Known rows, with every step that occurs
A -> E: [ 13.8  -9.7   2.6  -4.8 -17.7  -0.5   3.7 -21.4   7.9   2.5  -6.9   4.5
   3.5   0.0  -7.7 -16.9 -24.2 -11.1  17.0  16.3]
S -> D -> P -> E -> A -> L: [-10.4 -33.3  -2.9   2.3  -5.3 -11.6 -15.0 -24.5  44.4  -9.3  19.2  36.6
  26.7 -15.1 -41.0  10.2  -7.5  -2.6 -27.4  23.6]
E -> P -> L -> A -> Z -> N: [  2.4 -28.8  13.4 -16.3  11.3  29.3  -1.6 -38.2  13.6   7.3  27.3 -17.1
 -12.4   0.5 -26.6  15.3   7.8  56.2 -18.4  39.9]
S -> D: [  0.2  -1.3  -2.0   9.8  -6.2 -12.5  13.5 -16.2  22.5  10.9   4.9  -0.4
  -8.4  -9.5 -24.0   1.3  -4.2  -5.3 -18.9  19.3]
E -> P -> L: [ 11.7 -24.0  32.1 -10.5   1.8  16.2  12.6 -15.1   3.8  -7.1  -6.8 -20.0
   2.7   7.9  -8.0  19.0  -3.6  14.2 -11.6  18.3]
S -> D -> P -> E -> A: [-11.4  -9.2 -14.2 -14.4  -4.9  -9.8  -9.8 -19.4  57.1  -1.3  17.1  25.1
  21.2 -14.6 -34.4  19.1  -0.1   3.4 -38.5  40.5]
S -> D -> P: [  1.9  -7.4   0.2   0.6   0.5 -15.8  10.1  -1.4  31.4   6.8   2.9  15.6
  -3.4  -8.9 -36.3   7.3   2.2  12.3 -52.7  29.7]
Z -> A -> L: [ -5.2 -34.4   4.3  22.8 -16.5   4.5  -2.4 -19.4   0.9 -23.0  11.2  14.1
   5.8  -9.6  -9.2 -28.6 -11.7 -14.8   2.3   8.6]
N -> D -> P -> L -> A -> Z: [ -7.8 -31.2   5.4 -25.9   5.0 -10.1  -4.7 -20.0  25.0  -2.4  15.7  -5.2
   6.2   0.8 -31.4 -14.3   4.9  31.7 -54.9  23.6]
P -> L -> A: [  0.7 -18.3   1.8  -3.1 -13.8   8.1  -9.7 -35.5 -11.9 -10.9   1.3 -19.0
   9.5 -11.3  -9.1  -2.8   0.8  16.9 -12.4   9.4]
N -> D -> P: [  1.8  -2.7   9.0 -20.4  -4.3 -19.7   2.1   2.7  32.1  -2.7   3.5   0.3
   5.0   8.6 -25.1 -11.9   5.7  -2.8 -50.5  23.2]
D -> P -> E -> A -> Z -> N: [-10.7 -17.3  -8.1 -40.3  18.7  11.6 -12.8 -32.5  58.9 -10.3  35.0  17.4
   5.2  -4.1 -46.3  -0.3   2.8  35.8 -17.6  46.0]
N -> D -> P -> L -> A -> Z -> S: [  5.0 -33.2   4.4 -27.8  -5.5  -7.8  -1.0 -13.7  24.4 -11.1  36.0   5.7
  -0.8   0.1 -23.6 -30.6   1.2  26.0 -51.3  20.5]
L -> A: [ -9.5  -2.6 -13.8   4.3 -22.2  -5.7  -7.2 -27.1  -5.3  -3.5  12.7 -10.5
   2.5 -15.5   1.8  -1.3   5.1  18.1 -12.0  20.8]
N -> D: [  1.4   6.5   7.0 -13.4 -13.4 -17.0   3.2 -11.9  25.3   2.0   4.4 -16.1
   0.6   4.2 -14.0 -19.5   0.0 -15.7 -13.5  10.4]
S -> D -> P -> E: [ -5.8   1.4  -3.4 -17.6   2.7 -14.2  -2.6  -7.6  43.5   6.4  -3.7  14.9
   8.6  -4.4 -42.0  10.5   0.4   5.0 -46.4  23.1]
D -> P -> L: [ 11.0 -25.8  21.3 -18.9  11.4   6.7   2.4 -11.2   9.1 -21.4 -12.3  -2.9
   7.6   1.1 -31.5  -2.4  -1.0  15.5 -34.6  11.8]
A -> E -> P: [ 14.4 -11.9  13.7  -3.5 -18.3   6.1   9.4 -10.0  11.9  12.1  -2.6   1.2
   2.0   5.3  -0.1  11.7 -18.8   4.2   5.2  34.4]
S -> D -> P -> L -> A -> E: [ 14.4 -30.1  -3.9   3.0 -12.0   1.3 -14.2 -23.7  19.3  14.4   1.0  25.3
  14.2 -15.0 -33.5   3.6  -9.2  13.6 -47.2  30.8]
P -> E -> A -> L: [ -9.7 -30.0  -0.5  -3.7 -13.1   0.2 -17.6 -39.7  19.4 -22.2  15.2   6.8
  28.2  -9.4 -17.0  -2.8 -14.4 -12.6  20.4   6.2]
P -> L -> A -> Z -> N -> D: [  2.5 -15.9   3.6 -23.4   4.8  10.9 -15.4 -42.5  29.5   7.7  28.7 -22.0
  -6.1   4.7 -37.7 -24.4  11.2  24.6 -24.9  20.9]

Rows
[  3.4  -9.4  -3.9   1.9 -34.2   5.8  -6.7 -20.6   4.3  16.9  10.4   2.5
   6.8  -4.6  11.2  18.6  -9.7  22.8  -4.5  41.4]
L -> A -> E -> P
[-10.4 -17.7 -18.3 -13.7 -10.7  -9.0   6.9 -34.2  54.9  -1.2  51.9  21.9
  -2.8 -15.9 -19.0 -12.7 -18.9   0.1   2.5  29.6]
P -> E -> A -> Z -> S -> D
[-22.5 -22.3 -14.4 -20.5   8.2 -13.7   2.9 -22.6  63.6   3.4  29.8  26.1
  10.5 -15.8 -40.7  13.4  -9.4  20.4 -34.1  41.5]
S -> D -> P -> E -> A -> Z
[ -6.4 -13.8 -21.2   8.6 -17.7 -15.3  13.4 -25.4  19.7  10.0  48.9  13.1
 -21.2 -22.6  -9.7 -17.6  -6.1  23.6 -22.6  27.2]
L -> A -> Z -> S -> D
[ 16.3 -37.2  19.8   0.8 -19.0  27.9  -1.8 -19.7  15.9  -2.2  -5.3  10.6
   9.9   3.8  -1.9  -1.1 -20.7  -5.1  -5.0  31.0]
Z -> A -> E -> P -> L
[-10.6  -2.4  -6.7 -40.8   2.8   1.9 -14.7 -43.3  69.6   4.4  39.6  -5.5
   4.8   5.0 -39.1 -15.0   3.3   0.9  -0.8  35.4]
P -> E -> A -> Z -> N -> D
[-15.4 -11.9 -25.2 -19.8  -9.3 -18.6  -4.8 -15.7  40.2   6.4  39.8  27.7
  -5.6 -17.3 -27.9 -10.4  -0.8  36.1 -49.9  32.3]
L -> A -> Z -> S -> D -> P -> E
[ -7.4   5.6   5.6 -39.5  -5.2 -19.3 -15.1  -2.3  43.7  -3.2  -5.2  -0.6
  18.7  10.0 -30.1 -11.0   4.2  -8.6 -43.0  14.7]
N -> D -> P -> E
[ 15.2 -24.3   0.5  -3.2 -24.7  12.4 -17.7 -40.6  -7.5  -0.6  -3.0  -3.2
  14.8  -6.5  -5.8  -9.6 -16.7   4.6   4.2  13.3]
P -> L -> A -> E
[-10.5 -13.9 -10.8 -31.9   9.1  15.0 -11.7 -46.3  50.5  -5.3  36.8   0.4
   0.8  -5.1 -33.9  -5.5  -5.1  19.8  16.1  35.0]
P -> E -> A -> Z -> N
[ -1.6 -38.0   3.2  16.3 -14.2  -0.5  -2.3 -33.2   7.4 -23.7  24.7   9.6
  14.3 -12.8 -10.2  -5.3 -11.7  -9.7  18.2  15.9]
E -> A -> L
[-13.3 -26.4  -7.2  -6.2  -1.0  -4.1  16.2 -34.7  27.1 -11.7  34.6   0.0
  -2.3 -13.2  -9.3  -6.9 -12.9  16.4  12.6  33.4]
E -> A -> Z
[ -6.5 -37.1   0.4 -11.8  -7.0  -2.2 -21.5 -22.9  29.0 -27.2  14.3  27.2
  33.7  -8.7 -29.3   3.3  -8.8   1.7  -9.9  18.2]
D -> P -> E -> A -> L
[ -4.9 -14.4  -6.0 -26.3   5.6 -16.1  13.1  -4.5  49.3   0.2  27.0  28.5
 -11.6  -4.9 -37.3 -16.1 -11.1  18.8 -41.5  24.4]
A -> Z -> S -> D -> P -> E
[ 14.8 -32.6   2.2 -11.7 -13.9  10.0 -17.6 -23.7   1.3  -4.9  -6.2  12.8
  19.5  -6.4 -18.8  -3.7 -10.5  21.8 -29.9  23.9]
D -> P -> L -> A -> E
[ -7.3  -7.9 -10.7 -25.9   5.1  -7.5 -11.3 -20.9  44.0   9.3  38.1   4.0
 -10.2   1.1 -41.2 -14.9  18.1  42.2 -58.0  43.1]
L -> A -> Z -> N -> D -> P
[ -8.6  -6.7 -13.9  -9.5   0.8   8.8  -4.8 -39.3  17.1   5.6  35.2  -7.6
 -18.5  -9.6 -23.7 -13.4   5.8  43.5  -7.7  33.7]
L -> A -> Z -> N
[ -2.5 -20.3  -2.2 -30.8  11.9  -0.9  -2.0 -22.2  67.1  -1.8  48.5  12.2
  -2.7   2.6 -47.6 -13.3   9.5  23.0 -37.8  53.2]
E -> A -> Z -> N -> D -> P
[-14.6  -0.2 -14.4 -46.2   2.8  -5.8 -28.4 -26.9  54.9  11.1  29.8   3.0
   3.9   3.6 -46.2 -13.8  17.6  35.5 -52.1  34.9]
L -> A -> Z -> N -> D -> P -> E
[ 12.5 -20.4  23.5 -27.3   7.8  -5.1  -1.8  -6.0  26.4 -11.3  -8.2  -6.8
  11.5  11.3 -36.1 -14.5   4.5  -3.2 -50.3  10.4]
N -> D -> P -> L
[ 12.6 -26.1  22.3 -39.7  31.5   8.0  -2.3 -18.9  47.2  -1.8  13.3  -2.4
  -7.6  15.1 -61.7 -21.6   6.1  22.7 -47.4  24.3]
A -> Z -> N -> D -> P -> L
